What can hang from each mark
fepaku: begu punis selef
tipez: begu
selef: basol tipez zetab
basol: begu punis
punis: tipez
begu: basol zetab

In the rows, zero is written as 128.
Known rows, with every way that one mark hangs from another
(tipez (begu (basol punis) zetab)): [130 132 105  67 160 173 131 156 132 137 191 127 169  98 159 175  78]
(fepaku selef): [126 130 105  83 111 101 134 130 116 138 128 105 131 136 121 127 123]
(begu (basol (punis tipez))): [151 131 129 123 138 141 148 151 105 180 179 135 179 102 139 129  86]
(selef tipez): [116 108 133 120 135 115 122 144 134 136 124 146 118 131  77 139 125]
(punis (tipez begu)): [146 140 120 107 156 109 136 155 107 172 131 124 117 117 120 156 122]
(tipez (begu basol zetab)): [141 137 115  72 166 172 117 141 127 134 186 118 123 109 139 170 115]
(fepaku (selef basol tipez)): [123 126  99  72 114  57 124 154 114 157  83 113 134 135  47 164 119]
(fepaku (begu zetab) (selef tipez)): [108 111 104   4 156 128 126 150 121 147 156 126 116 137  86 146 120]
(basol begu punis): [117 123 140 101 147 150 133 153 124 124 150 127 173 108 159 110 109]
(tipez (begu zetab)): [126 136 107  69 159 145 117 140 129 131 139 119 114 122 153 163 119]
(selef (basol begu)): [132 148 138 108 150 121 117 147 112 128 102 109 141 112 114 129 141]
(basol punis): [120 122 119 122 122 129 137 145 133 130 131 138 173 116 149 130  95]
(begu basol zetab): [138 133 125  89 150 182 117 120 124 137 182 121 130 122 152 134 114]
(selef (basol punis) (tipez begu) zetab): [103 119 106  64 151  59 135 190 126 143  72 154 185  94 105 191  81]
(basol (begu zetab) (punis tipez)): [131 132 131  56 166 165 131 149 105 175 152 120 153 117 196 105  98]
(fepaku (begu basol zetab) (punis tipez)): [150 135 120  61 183 200 117 124 101 176 209 100  98 107 132 132 126]
(selef tipez zetab): [102 102 136  92 138  96 128 148 130 133 104 157 131 126 120 132 121]
(begu (basol punis) zetab): [129 126 114  84 146 183 129 134 128 139 185 129 173 110 170 136  80]
(selef basol (tipez begu) zetab): [112 126 116  71 155  59 122 177 123 139  72 142 139 107  85 189 115]

Rows
[157 144 128 110 160 130 133 156 102 173 181 123 133 101 108 160 117] : (punis (tipez (begu basol)))
[147 133 117  80 149 172 138 143 107 183 183 128 164 111 172 130  80] : (begu (basol (punis tipez)) zetab)
[115 127 126  60 159 179 125 144 127 127 153 122 157 116 194 111 104] : (basol (begu zetab) punis)
[137 133 112 100 150 108 149 169 110 173 135 134 164 103 139 158  88] : (basol (punis (tipez begu)))
[155 144 117  66 174 159 126 147 105 178 189 117 118 108 140 164 109] : (punis (tipez (begu basol zetab)))
[113 137 131  73 148 105 132 164 110 129  87 127 196  96 177 125 102] : (selef (basol begu punis) zetab)
[103 123 105  16 143  55 135 171 103 150  90 130 153 114  71 159 118] : (fepaku begu (selef basol tipez zetab))
[116 138  90  26 142  76 125 138 100 141  95  81 135 107 114 151 130] : (fepaku begu punis (selef basol zetab))
[132 129 115 108 152 144 139 166 128 133 187 133 181  89 123 170  86] : (tipez (begu (basol punis)))
[112 121 124  89 134  69 125 156 120 142  62 146 141 120  95 154 121] : (selef basol tipez zetab)
[137 134 101  55 160 137 140 161 113 177 140 128 149 112 170 160  82] : (basol (punis (tipez (begu zetab))))
[121 132  98  12 149 144 131 135 111 141 162 106 126 134 138 134 120] : (fepaku (begu zetab) selef)
[144 142 112  62 165 136 129 148 110 175 141 119 103 124 157 159 113] : (punis (tipez (begu zetab)))
[121 128 109  56 170 184 111 114 126 127 158 101  92 120 137 134 134] : (fepaku (begu zetab) punis)
[118 114 112  57 167 131 114 153 141 137 136 139 101 126 101 177 116] : (selef (tipez (begu zetab)))
[133 128 117  61 180 209 110 117 127 132 208 100 104 106 128 138 129] : (fepaku (begu basol zetab) punis)
[116 116 112 111 128  86 132 167 130 148  88 146 175 114  71 164  91] : (selef (basol punis) tipez)
[140 132 102  57 147 114 134 133  91 182 151  82 101 119 100 127 132] : (fepaku begu (punis tipez) selef)
